Each row was made from one small tree. The marks that hang from a mark follow it in brackets, in the order of their numbers. Every link used is in the known rows. Write each row's tree.
Known rows
J_398(J_627(J_232(J_667(J_845(J_652 J_721(J_513(J_52))))))): [ 32.6  -3.0  -4.3  25.7  -1.9   3.9  14.9 -12.0   7.0   2.2  22.1  -1.9
   4.2  25.2  -5.6   9.6  -0.7  -6.6  -5.0  -2.7   2.8   5.6]
J_398(J_627): [ 39.3   6.1  -8.9  34.4 -10.0  13.9  23.0  -2.7  -7.2  -4.4  33.6  10.9
  10.6  21.3 -10.8  22.2  -1.5  -8.9  -9.8 -25.5   5.2  15.6]
J_627(J_232(J_667(J_845(J_721(J_513))))): [ 20.8  -5.9   3.7  21.3  -6.5   8.5  -6.3 -19.7   9.2 -36.1 -24.9  -0.9
  -1.0  14.0   1.5  18.8   1.1 -11.0  -3.6   9.0   2.9 -11.6]
J_845(J_652 J_667(J_232(J_627)) J_721(J_398 J_513)): [ -3.3   1.1 -18.0  -4.7  12.7 -10.1 -14.2 -24.2  20.2   4.6  48.7  -3.1
   1.3 -14.2 -22.0  -5.6  10.2 -37.1   5.5  25.3   1.9  -3.4]
J_845(J_652 J_667 J_721(J_398(J_627(J_232)) J_513)): [  5.8   0.8 -36.0   0.0  10.4  -3.9  -0.4 -23.5  22.8  15.9  61.7   7.2
   0.5   0.5 -18.4 -10.2  12.2 -43.5   4.5   8.3   3.3  -1.0]
J_232(J_627 J_667(J_845(J_652 J_721(J_513)))): [  4.6  10.7  21.9  25.5   1.9   5.4   2.7 -13.7   3.2  -1.3  11.1 -10.0
  -6.9  12.3  -6.8  18.7  10.2   2.3   4.0  22.3   4.8   5.2]
J_627(J_232): [ 36.3  -1.8 -13.8  19.1 -11.9   8.8   0.8 -15.3   2.5 -49.3 -33.6   1.1
   7.0  21.7  -1.6  23.4   0.5 -15.2 -10.9 -10.8   2.1 -14.4]
J_513(J_52 J_721(J_845(J_652 J_667(J_232(J_627))))): [ 17.8  18.6   0.0 -21.5  -2.2  -6.7  -9.2  -9.3 -20.5  -7.3  10.5 -14.1
   8.2  -9.8  -5.0  -8.8   0.4  38.0   7.3 -22.5   9.2  13.9]
J_721(J_398(J_627) J_513 J_845(J_652)): [ 34.0 -25.5  -7.6   9.3   5.0   3.8  17.4 -19.1  -0.6   0.9 -22.4  15.4
  -4.9  27.7 -21.8  11.7  -5.5 -23.5  18.0 -12.9   8.2   2.1]
J_845(J_652 J_667(J_232) J_721(J_398(J_627))): [ 12.0  19.5 -25.2   0.3  10.5 -10.8   3.0 -16.0  21.7  17.4  75.2   0.3
  10.9 -17.2 -29.0 -12.5  22.7 -31.1  -4.9  12.6  -0.2   5.5]
J_232(J_627 J_667(J_845(J_721(J_398 J_513)))): [  3.0   7.7  29.4  28.0  -1.9   8.8   3.0 -10.4   2.6   0.4  -4.4   1.0
  -9.2   4.4  -4.7  24.7   4.0   3.7   4.4  13.0   7.3   9.8]
J_398(J_627(J_232(J_667(J_845(J_721))))): [ 36.5   4.2  -0.9  35.5  -6.6   7.0  18.4  -7.2   9.9   1.8  20.2   5.8
   5.8  18.8  -6.9  16.6   2.2  -6.1 -10.9  -8.0   2.9   9.4]
J_513(J_52(J_845) J_721(J_398)): [ 13.0  21.9   1.0 -19.7 -12.6   0.6  -4.0  -7.8 -27.9 -11.7 -24.6   2.6
   8.4 -23.5  -7.9  -4.3  -1.8  40.4   2.7 -43.2   9.5  12.5]
J_721(J_513 J_845(J_667)): [  6.9 -14.3 -15.9  16.3  -5.7  16.9 -14.0 -16.1   0.2 -34.0  -8.4  22.8
  -2.1  -6.0  -7.2  22.0 -14.1 -20.8  18.3 -11.3  13.1   5.1]
J_667(J_232(J_627) J_845(J_721)): [  4.5   0.8  18.4  21.5   0.9   1.4  -8.4 -12.1   7.1 -26.2  27.2 -22.4
   7.4  -3.4 -19.0   2.6  -2.3  -5.6  -7.8  24.9  -1.3  -4.5]
J_52(J_513 J_845(J_652 J_667(J_232) J_721)): [ -9.0  23.8 -20.9  11.1  -1.6   0.8 -31.4 -15.0  21.9 -13.6  34.0  10.1
   9.8 -48.7 -19.7   7.6  -1.5 -44.4  -4.5   5.2   1.6   3.9]
J_845(J_652 J_667(J_232)): [ 15.3  20.5 -22.2   8.8   0.8   2.2  -8.8 -15.8   6.3 -26.7  44.5  -4.1
  13.2 -11.2 -16.1  11.0  14.5 -22.1  -3.6   8.2   1.5   0.9]
J_627(J_232(J_667(J_845(J_652 J_721(J_398 J_513(J_52)))))): [ 21.4  -4.1   2.3   9.7  -2.0   3.2  -2.1 -21.2   7.9 -29.8 -28.5  -6.0
  -1.8  17.2  -1.1  10.5   5.3  -8.3  -0.8   9.1   2.3 -13.5]
J_52(J_845): [ 11.3  23.4 -16.7  23.5 -17.4  13.1  -0.1  -6.5  -4.6 -39.1 -24.7  17.1
  12.2 -25.4 -21.1  22.8   5.2   1.3  -3.7 -22.0   5.6   3.6]
J_721(J_398 J_513(J_52) J_845(J_652 J_667)): [  7.9 -11.4 -17.1 -10.2   4.2   5.2  -2.7 -19.7  -1.9 -17.9 -23.8  15.5
  -5.2  -0.9 -14.0   5.7  -4.5 -16.5  25.4 -13.8  11.9   1.6]

Which tree is each row?
[  2.7  23.8 -23.9   2.7   8.5 -10.1  -9.6 -16.9  19.8  -1.3  71.0 -11.8
  10.9 -17.8 -23.6  -6.9  21.8 -24.7  -5.5  23.9  -0.3   0.0] : J_845(J_652 J_667(J_232(J_627)) J_721)
[ 25.0  13.0  -3.7  -9.0  -3.1  -2.3 -10.2 -14.6 -12.8 -11.1  16.3  -4.8
   8.3  -7.8 -10.4  -2.5   5.7  16.4   3.7 -15.9   7.1   8.6] : J_513(J_721(J_845(J_652 J_667(J_232))))
[ 23.8 -23.7   3.5   8.9   0.3   7.4   9.4 -18.0  -4.2  -6.0 -19.2   6.5
  -5.4  27.1  -2.3  13.4 -14.5 -12.6   9.8 -11.6   6.8   0.9] : J_721(J_398(J_627(J_232(J_667(J_845(J_652))))) J_513(J_52))
[  4.9  31.5  -5.5 -16.6  -8.1  -5.7 -14.7  -7.7 -18.6  -8.6   9.6  -9.4
  12.3 -33.2  -8.2  -6.1   0.8  41.5   2.0 -24.4   7.5  15.1] : J_513(J_52(J_845(J_652 J_667(J_232(J_627)))) J_721)
[ 10.4 -21.0  -1.8   6.9  -1.3   8.5 -11.3 -17.7   4.5 -23.3 -35.2  27.7
  -4.6 -15.2 -14.9  21.3 -14.5 -23.7  20.0  -9.9  12.0   4.1] : J_721(J_398 J_513 J_845(J_667(J_232)))
[ -6.8   6.4 -35.5 -13.8  10.0  -1.8  -8.6 -24.1  10.3  -0.4  57.3   1.2
   1.4  -7.0 -16.5 -15.2  13.9 -34.4   9.0   6.6   5.0  -2.8] : J_845(J_652 J_667 J_721(J_398 J_513(J_52)))
[ 29.6   7.9  -2.7  19.5  -3.6   3.9  16.0  -2.3  10.0   6.9  -5.5  29.8
   5.0 -18.4 -24.0  18.3   0.8  -9.0   5.9 -24.9   9.7  21.2] : J_721(J_398(J_627) J_845(J_667(J_232)))
[  2.7  31.2  -9.8 -13.4 -14.5   3.8 -14.8  -5.5 -23.2 -15.1   8.0   2.8
  11.9 -36.4  -2.9  -3.6  -3.2  40.4   2.1 -39.3  10.8  18.1] : J_513(J_52(J_845(J_667)) J_721)
[ 17.3  16.7  12.7  23.1  -4.1  14.0   4.5 -14.0  -6.5 -24.2   9.4  -4.4
   1.4  11.2  -6.4  19.3  16.1   1.2  -0.2   8.2   3.9   3.2] : J_232(J_667(J_845(J_652)))
[ 6.1 18.8 26.7 31.5 -4.1  9.0  5.3 -6.9  2.2 -2.7  6.2 -3.1 -4.6  2.3
 -5.5 24.1  9.4  9.6 -1.0 12.3  6.1 11.4] : J_232(J_627 J_667(J_845(J_721)))
[ -9.5  23.6 -13.6   9.4   0.1  -2.6 -26.2 -13.3  24.6  -1.3  17.5  13.8
   5.3 -49.5 -21.8  10.6  -1.7 -43.2  -2.4   3.6   2.4   5.9] : J_52(J_513 J_845(J_652 J_667(J_232(J_627)) J_721(J_398)))
[  8.9 -13.6   5.9   3.2  10.4  -2.9  -5.2 -22.4   5.1 -17.9  40.3 -26.0
   7.1   8.5 -23.5 -15.7  -0.6 -17.8   0.3  27.1  -2.9 -10.6] : J_667(J_232 J_845(J_652 J_721(J_398(J_627) J_513(J_52))))
[ 26.0   5.6  -0.7  18.0  -4.2   4.1   0.1 -19.0  10.9 -32.1 -17.3  -7.2
   2.2  16.6  -3.4  13.5  12.4  -9.0  -7.3  11.5   0.5 -12.7] : J_627(J_232(J_667(J_845(J_652 J_721))))
[  3.1 -11.1  11.8  12.7   9.5  -3.2 -12.5 -22.2   8.5 -24.3  34.1 -32.9
   4.1  10.9 -21.3  -4.8  -1.4 -16.4  -0.6  39.4  -3.2 -13.5] : J_667(J_232(J_627) J_845(J_652 J_721(J_513)))
[  7.4  11.0 -25.3   9.2  -2.0  -0.7   4.1 -16.6   7.7  -5.7   3.7   9.6
   7.3 -16.3 -31.8  -0.9  11.9 -16.0   2.2  -4.2   2.4  -1.9] : J_52(J_845(J_652 J_721(J_398(J_627) J_513)))
[ 23.1  -5.5   2.2  14.3  -2.1   4.3  -2.1 -22.6  11.2 -29.3 -28.2  -3.1
  -2.4  18.3  -2.8  14.1   6.5 -14.7  -1.9  11.9   1.7 -14.5] : J_627(J_232(J_667(J_845(J_652 J_721(J_398 J_513)))))
